What can hang from each mark:
C: L
S: X
H: L
X: L S U
U: X
L: C H X Y
Y: L P

Each row was made from one small tree. The marks that hang from a mark follow it in brackets, in alphabetical order. Every link used is in the known rows. Write each row's tree.
Known rows:
S{X{U}}: [-1.593, -4.327,  0.854, -1.787, -0.265,  1.978,  2.260, -0.627,  1.285,
  0.277,  2.327,  4.266, -2.218, -2.428,  2.185,  5.256, -3.097, -1.117,
  1.132,  1.088,  3.612, -1.817]
U{X}: [-0.542, -2.807, -3.208, -3.915,  1.983,  1.750,  0.794,  1.181, -1.433,
  4.060,  3.726,  3.044, -0.372, -1.957,  2.421,  2.899, -2.716, -1.023,
  3.660,  3.778,  0.980, -1.225]
S{X{L}}: [-1.776,  0.350,  0.284,  0.588, -1.744,  2.427,  3.293,  1.098, -0.358,
  0.486,  3.270,  4.852, -2.070, -2.587,  0.910,  3.084, -4.209, -1.013,
  2.272,  1.988,  3.775,  0.968]
C{L{X}}: [-1.532, -0.382,  0.538, -2.118,  1.560,  2.843, -0.285, -0.694,  0.675,
 -0.011, -0.661,  2.546, -1.155, -2.851,  0.505,  0.866,  1.109, -0.326,
  1.137,  2.549,  1.713, -1.275]
Y{L{C} P}: [-0.386, -2.829, -1.326, -4.115,  0.671,  1.959,  3.016,  0.571, -0.538,
  3.080, -1.632,  3.864,  1.122,  3.155,  0.949, -1.245,  1.472,  0.004,
  2.168,  2.942, -0.968,  4.921]
C{L{H X Y}}: [-1.692,  1.267,  2.044, -1.442,  1.931,  1.302, -1.520, -0.902, -1.001,
 -1.229, -2.514,  2.388, -3.176, -3.033,  1.091,  3.889,  0.374, -0.831,
  1.686, -0.429,  1.487, -1.705]
C{L{H X}}: [-2.498, -0.034,  1.461, -1.736,  2.026,  1.078, -1.409, -0.299,  0.406,
 -0.514, -1.303,  1.591, -2.733, -2.965,  0.435,  1.761, -0.284, -0.910,
  0.024,  0.421,  1.975, -1.247]
X{L}: [-1.998,  2.373, -0.871, -0.715, -0.734,  2.155,  2.229,  1.873, -2.711,
  1.372,  2.197,  2.737, -2.463, -1.955, -0.155,  2.479, -2.678, -1.281,
  2.724,  3.100,  2.623,  1.700]
H{L{C Y{P}}}: [ 0.315, -0.168, -0.820, -2.834, -1.153,  4.811,  1.838,  0.903, -0.554,
 -0.040, -1.936,  2.556,  1.279,  1.319,  2.110,  0.136,  0.401, -1.980,
  1.150,  0.419,  0.761,  3.235]
L{C H Y{P}}: [-0.574,  0.889,  2.474, -3.681,  0.113,  0.284,  0.250,  0.668, -1.143,
  0.290, -4.114,  3.208, -0.870,  0.452,  3.454,  3.824,  0.366, -2.519,
  1.848, -1.200, -0.236,  2.319]
U{X{L S}}: [-2.218, -0.263, -3.473, -1.535,  1.696,  1.323, -0.515,  1.442, -2.683,
  3.671,  4.189,  1.321,  0.254, -1.390, -0.115,  0.920, -5.027, -1.865,
  4.676,  3.335,  1.958,  0.547]
H{L{X}}: [-0.660,  0.398, -3.006, -1.980,  0.218,  4.046,  1.190, -0.365, -1.138,
  0.018,  0.362,  1.223, -0.809, -0.529, -0.496, -1.684, -3.280, -0.874,
 -1.778,  1.670,  2.276,  2.363]
X{S}: [-1.643, -1.131, -1.880, -1.710,  2.456,  2.917, -1.214,  0.459, -1.178,
  0.437,  1.381,  2.287, -0.390, -0.891,  0.658, -0.689, -4.203, -1.545,
  2.830,  1.623,  2.880, -2.027]
C{L{H Y}}: [-2.056, -0.453,  1.930, -1.239,  1.464,  2.305, -1.029,  0.670, -0.662,
 -1.021, -0.701,  2.912, -3.718, -3.178,  2.193,  4.943,  0.857, -1.097,
  3.810, -0.170,  2.064, -3.327]
C{L{H X{U} Y}}: [-2.404, -0.184,  2.861, -2.110,  2.000,  0.564, -1.829, -2.053, -0.638,
 -1.228, -2.835,  1.217, -3.525, -2.988,  0.800,  6.004,  0.861, -1.041,
  1.263, -0.639,  1.599, -2.044]
X{U}: [-1.543, -3.045, -0.207, -3.935,  0.990,  1.741,  0.997, -0.502, -0.845,
  0.986,  1.197,  1.908, -2.554, -1.752,  1.380,  5.122, -1.396, -1.319,
  1.330,  2.010,  2.290, -1.801]
U{X{L{C H} S}}: [-2.065,  0.282, -1.886, -1.954,  1.382, -0.594, -1.237,  2.241, -2.399,
  3.347,  2.642,  0.276,  0.246, -0.658,  0.267,  0.901, -3.967, -3.631,
  3.333,  2.779,  1.405,  1.830]
Y{L}: [-0.307, -2.223, -2.914, -1.955,  1.967,  2.798,  2.792,  0.866, -2.539,
  2.417,  2.165,  3.619, -2.317,  0.538,  0.198,  1.075, -1.232,  0.866,
  3.064,  4.091,  1.154,  0.791]
C{L{Y}}: [-1.236, -0.817,  1.201, -1.549,  1.128,  4.362,  0.026,  0.446, -0.310,
 -0.620, -0.260,  3.876, -2.063, -2.976,  2.415,  4.113,  1.869, -0.445,
  4.988,  1.756,  1.941, -3.684]
Y{L{C H X{U}}}: [-0.414, -1.774, -0.108, -3.339,  2.075, -1.469,  1.145, -0.622, -1.956,
  1.954, -1.832,  0.610, -2.321,  1.696, -0.803,  1.767, -0.011, -1.170,
 -1.317,  3.009, -0.106,  3.635]
H{L{C X Y{P}}}: [ 0.629,  1.574, -0.749, -2.729, -0.773,  3.595,  1.333, -1.005, -0.900,
 -0.038, -3.417,  1.806,  1.720,  1.451,  0.968, -1.036, -0.153, -1.445,
 -0.910,  0.612,  0.133,  5.035]
C{L{H X Y{P}}}: [-2.568,  0.903,  2.359, -2.168,  1.524,  1.319, -1.448, -1.737, -0.235,
 -0.896, -3.979,  2.590, -1.988, -1.898,  1.075,  3.211,  0.502, -0.362,
  1.745, -1.975,  0.879, -0.077]

Write each row's tree:
[-3.087, -2.244, -0.793, -3.818,  1.891, -1.074,  1.109, -2.678, -1.672,
  2.320, -2.661,  1.352, -2.016,  2.158, -1.216,  1.570, -2.024,  0.970,
 -0.536, -0.750, -0.094,  5.071] | Y{L{H X{U}} P}
[-2.067,  0.772,  0.915, -2.658,  0.947,  0.987, -0.132, -0.296, -2.145,
  0.088, -2.200,  3.489, -2.863, -0.814,  2.536,  4.994, -2.437, -0.718,
  2.855, -2.799,  0.883,  0.457] | L{H Y{P}}
[-3.299, -1.051,  1.933,  0.001, -1.512, -0.153,  2.151,  0.268, -0.349,
  0.101,  2.242,  2.930, -3.923, -2.659,  0.410,  6.356, -4.614, -1.881,
  0.888, -0.006,  4.001,  0.522] | S{X{L{H} U}}
[ 0.138,  1.673,  1.621, -3.294,  1.404, -1.257, -0.349,  0.307, -0.784,
  0.531, -2.977,  0.987, -1.299, -0.533,  0.814,  0.330, -0.957, -3.093,
 -3.009,  1.578,  0.786,  3.042] | L{C H X}
[-2.005, -1.221,  1.254, -2.401,  0.751,  4.115,  0.258, -0.282,  0.407,
 -0.312, -1.680,  4.213, -0.843, -1.975,  2.479,  3.459,  2.066,  0.134,
  4.824,  0.111,  1.131, -1.963] | C{L{Y{P}}}
[-2.115,  1.641, -0.628, -1.628,  3.227, -0.582, -2.665, -1.128, -1.817,
 -0.435, -1.219,  0.419, -2.232, -1.095, -0.717, -0.589, -5.849, -1.772,
 -1.323, -0.545,  2.350,  0.548] | L{H X{S}}
[-2.517,  1.770,  1.701,  0.794, -1.845,  0.983,  2.419,  0.424, -0.922,
 -0.059,  0.837,  4.856, -2.823, -1.728,  1.430,  4.934, -4.471, -0.912,
  2.779, -1.654,  2.927,  1.910] | S{X{L{H Y{P}}}}
[-2.834, -2.321,  1.049, -2.379,  2.578,  2.152, -2.244, -1.969,  0.850,
 -0.563, -1.098,  0.657, -0.771, -2.136, -0.552,  0.913,  0.060, -1.021,
  1.161,  1.636,  1.997, -2.142] | C{L{X{S U}}}
[-1.158, -0.800, -0.542, -3.736,  1.757, -0.682,  1.607, -0.787, -0.957,
  2.657, -3.640,  2.279,  0.083,  3.209, -0.363, -1.432,  0.007, -0.309,
 -0.953,  0.835, -1.264,  6.718] | Y{L{C H X} P}
[-1.465, -0.564,  1.856, -2.364,  1.514,  2.550, -0.665, -2.120, -0.536,
 -0.760, -2.132,  2.251, -1.845, -2.752,  0.890,  4.834,  1.927, -0.319,
  2.292,  1.423,  1.330, -2.166] | C{L{X{U} Y}}
[-1.828, -0.843, -0.744, -2.891,  2.615,  0.663, -1.618, -2.669, -1.173,
  0.290, -0.821,  0.509, -0.628, -0.873, -0.847,  0.635, -3.698, -1.248,
 -0.641,  1.256,  2.184, -0.085] | L{X{S U}}
[ 0.801,  0.451, -0.293, -2.741, -0.358,  2.999,  0.952, -1.179, -1.527,
 -0.416, -2.488,  0.555,  0.092,  0.370,  0.518,  1.843,  0.146, -2.357,
 -1.394,  1.849,  0.836,  2.706] | H{L{C X{U} Y}}
[-3.141, -1.600,  2.133, -2.748,  2.164,  0.107, -1.599, -1.393,  0.671,
 -0.425, -1.805,  0.448, -3.183, -3.058,  0.018,  3.493,  0.411, -1.317,
 -0.487,  0.202,  1.900, -1.466] | C{L{H X{U}}}
[-1.548, -2.549, -0.441, -3.650,  1.129,  0.208,  1.997,  0.868, -0.618,
  2.658, -2.325,  2.937, -0.592,  2.944,  0.768, -0.108,  0.333, -0.543,
  1.140,  0.655, -0.690,  5.120] | Y{L{C H} P}
[ 0.041,  1.502,  1.867,  0.515, -2.390,  2.243,  3.181,  1.259, -0.875,
  0.115,  1.328,  5.287, -1.002, -1.839,  1.892,  4.180, -1.796, -1.848,
  2.893,  2.314,  2.589,  1.558] | S{X{L{C Y}}}
[-2.329, -0.796, -1.720, -2.953,  2.087, -0.270,  1.346, -1.686, -1.905,
  2.332, -2.464,  2.482, -1.532,  2.228, -0.956, -0.694, -2.510,  1.266,
 -0.189, -0.402, -0.253,  5.460] | Y{L{H X} P}
[ 0.283,  1.591,  3.293, -3.596,  1.460, -1.822, -0.810, -1.621, -2.243,
 -0.336, -4.549,  0.711, -2.045, -0.492,  1.440,  5.690,  0.056, -3.008,
 -1.385,  0.397,  0.347,  1.642] | L{C H X{U} Y}
[ 0.106,  3.182,  1.789, -1.805,  2.401, -0.956, -2.577, -0.970, -2.418,
 -0.853, -4.138,  0.885, -0.425,  0.125,  0.978,  1.222, -2.240, -3.148,
 -0.303, -0.189,  0.858,  1.545] | L{C H X{S} Y}
[-0.109,  2.770,  2.512, -3.695,  0.744, -0.965, -0.380, -1.391, -1.664,
  0.073, -6.001,  2.568, -0.096,  0.777,  1.967,  2.366, -0.086, -2.229,
 -0.766, -1.378, -0.877,  4.202] | L{C H X Y{P}}
[-1.735,  0.265,  1.491, -2.674, -1.448,  0.448,  2.153,  1.018, -1.658,
  1.526,  0.239,  0.845, -1.384, -0.834, -0.132,  4.553,  0.584, -3.166,
  1.214,  3.599,  1.694,  2.730] | X{L{C} U}
[-1.490,  1.031, -2.967, -1.358,  1.553,  1.430, -0.752,  0.997, -3.746,
  3.011,  3.427,  1.839,  0.182, -1.232,  0.385,  2.649, -4.647, -1.613,
  6.196,  2.775,  1.499,  0.091] | U{X{L{Y} S}}
[ 1.466,  2.750,  0.823, -2.208,  1.769,  1.690, -1.230, -1.258, -2.235,
 -0.401, -3.396,  2.287,  1.638,  0.414,  1.153, -0.209, -0.800, -2.159,
  0.965,  2.382,  0.655,  1.380] | L{C X{S} Y}
[-2.362,  1.173,  1.724, -0.703,  2.876,  1.388, -3.232, -1.281, -0.822,
 -1.757, -2.445,  1.343, -2.268, -2.581,  0.309,  2.158, -1.019, -1.165,
  2.140, -0.846,  1.891, -2.357] | C{L{H X{S} Y}}
[ 0.736,  0.468,  1.406, -3.814, -0.290,  2.711,  1.439,  0.245, -0.831,
  1.028, -3.364,  4.423,  1.303,  0.844,  3.533,  2.744,  1.781, -1.693,
  3.106,  1.214, -0.520,  1.860] | L{C Y{P}}
[-1.791,  4.101,  2.119, -1.473, -1.335,  0.046,  1.424,  1.575, -2.731,
  0.780, -2.169,  2.400, -1.596, -0.082,  0.991,  4.070, -0.848, -2.651,
  2.666, -0.174,  0.617,  4.517] | X{L{C H Y{P}}}
[ 1.006,  3.384,  2.417, -2.508,  1.038, -0.839, -0.601, -0.524, -2.351,
 -0.259, -4.093,  1.933, -1.701, -0.538,  1.738,  3.292, -0.437, -2.562,
 -0.837,  0.706,  0.053,  2.084] | L{C H X Y}
[-2.028,  4.072,  1.163,  0.330,  0.372,  0.086, -1.390,  1.809, -3.311,
 -0.209, -0.642,  0.834, -1.490, -0.089, -0.031,  1.923, -3.154, -3.723,
  3.306,  0.475,  2.021,  1.911] | X{L{C H Y} S}
[-1.921,  0.208,  0.218, -3.415,  1.955,  1.213, -1.584, -4.416, -2.101,
 -0.322, -4.125,  1.702,  0.546,  0.396,  0.134,  2.479, -2.972, -0.269,
  1.436, -1.486,  0.793,  1.198] | L{X{S U} Y{P}}
[-0.897,  1.909,  2.613,  0.572, -2.027,  0.582,  2.434,  1.595, -0.982,
 -0.236,  0.946,  4.528, -2.530, -1.904,  1.783,  4.700, -2.620, -2.532,
  2.077,  0.591,  2.887,  1.807] | S{X{L{C H Y}}}
[-0.590,  1.404, -1.984, -2.097, -0.191,  4.176,  0.971, -1.830, -1.617,
 -0.372, -2.116,  2.087,  0.110,  0.515,  0.180, -0.255, -2.735, -0.002,
 -0.170, -0.654,  1.041,  3.494] | H{L{X Y{P}}}
[-0.241, -1.973, -0.775, -2.532,  1.783,  0.534,  1.843,  1.954, -1.950,
  2.200,  0.163,  2.291, -2.525,  1.310,  0.738,  1.071, -0.009, -1.243,
  1.217,  3.235,  0.396,  2.438] | Y{L{C H}}
[-2.768,  2.661,  0.597, -0.148,  0.600, -0.156, -1.146,  2.412, -2.216,
  0.378,  0.128,  0.180, -1.035, -0.319, -0.877, -0.010, -3.580, -4.217,
  1.574,  1.281,  2.649,  2.454] | X{L{C H} S}
[-0.178,  2.583, -0.120, -3.138,  0.814,  2.068,  0.673, -2.933, -2.301,
  0.273, -3.516,  3.977,  0.087, -0.177,  1.197,  2.191, -1.616,  0.594,
  1.449, -0.421,  0.156,  2.292] | L{X Y{P}}
[-4.869,  0.303,  0.580, -0.718,  0.975, -0.905, -1.820,  0.151, -2.787,
  0.119,  0.948, -1.204, -3.355, -1.229, -1.812,  3.837, -5.351, -2.947,
  1.750, -0.601,  3.508,  0.636] | X{L{H} S U}
[ 0.198,  1.903, -2.283, -1.407,  0.182,  4.253,  1.005, -1.026, -2.425,
 -0.787, -0.640,  1.823, -1.067, -0.458,  0.258,  0.599, -2.712, -0.403,
  0.051,  0.858,  1.692,  1.735] | H{L{X Y}}
[-0.885,  1.371,  2.056, -0.231, -2.520,  2.090,  3.400,  0.697, -0.301,
  0.331,  0.151,  5.465, -0.154, -0.862,  1.973,  3.449, -1.431, -1.465,
  3.036,  0.912,  2.174,  3.119] | S{X{L{C Y{P}}}}
[-1.636,  2.133,  2.957, -1.958, -1.153, -1.162,  0.935,  0.821, -3.131,
  0.446, -1.285,  0.428, -3.348, -0.948,  0.482,  7.948, -0.258, -3.484,
  1.912,  0.785,  1.468,  2.193] | X{L{C H Y} U}
[-0.542,  0.975, -1.941, -1.875,  1.117,  1.319, -0.492,  1.481, -3.148,
  3.281,  2.277,  1.556,  1.418, -0.542,  0.883,  2.019, -2.786, -2.761,
  5.492,  3.651,  0.802,  1.364] | U{X{L{C Y} S}}
[-3.996, -0.133, -0.377, -1.099,  0.602,  0.860, -0.596, -0.219, -2.409,
  0.394,  1.661, -0.222, -1.793, -1.072, -1.725,  2.948, -4.186, -2.226,
  2.968,  1.336,  3.292,  0.560] | X{L S U}
[-0.578,  1.329, -0.750, -2.192,  0.318, -0.239,  0.648,  2.194, -3.397,
  3.582,  1.799,  1.816, -1.047, -1.329,  1.610,  4.928, -2.012, -2.845,
  4.171,  2.950,  0.358,  1.950] | U{X{L{C H Y}}}
[-2.434, -1.264,  1.280, -0.318, -1.807,  1.447,  3.005, -0.063, -0.118,
  0.703,  2.842,  3.656, -2.629, -2.543,  0.666,  5.446, -3.441, -1.378,
  1.795,  1.374,  3.825,  0.474] | S{X{L U}}
[-0.088,  3.880,  0.971, -0.992, -1.305,  2.025,  2.317,  2.019, -3.295,
  0.966, -0.195,  3.172, -1.301, -0.837,  1.158,  3.709,  0.275, -2.514,
  3.589,  3.468,  1.190,  2.693] | X{L{C Y}}
[-0.392,  3.373,  0.620, -1.556,  1.853, -0.221, -0.780, -1.626, -3.498,
 -0.717, -2.276,  2.320, -3.716, -1.843,  1.129,  4.258, -3.394, -0.779,
  0.067, -0.879,  1.104,  0.386] | L{H X Y}
[-0.585, -0.180,  2.372, -4.181,  1.325, -2.355, -0.636, -0.973, -0.615,
  0.739, -3.218, -0.260, -1.720, -0.460,  0.508,  2.948, -0.412, -3.472,
 -3.398,  1.300,  0.705,  2.397] | L{C H X{U}}
[ 1.151,  0.404, -1.259, -1.926, -0.777,  4.768,  1.637,  1.394, -1.336,
 -0.313, -0.497,  2.298,  0.076,  0.309,  1.945,  1.109, -0.001, -2.382,
  1.305,  2.044,  1.256,  1.562] | H{L{C Y}}
[ 1.331, -0.622, -1.482, -2.789,  1.572,  1.300,  2.475, -0.111, -1.953,
  2.407, -0.684,  2.908, -0.184,  1.738, -0.331, -1.176,  0.893, -0.283,
  0.127,  5.363, -0.239,  3.865] | Y{L{C X}}
[-0.974,  0.133, -1.819, -1.415,  0.856,  3.439, -1.083, -2.240, -2.250,
 -1.281, -1.092, -0.099, -0.538,  0.080, -0.814,  0.979, -3.858, -1.228,
 -0.044, -0.041,  2.291,  1.050] | H{L{X{S U} Y}}
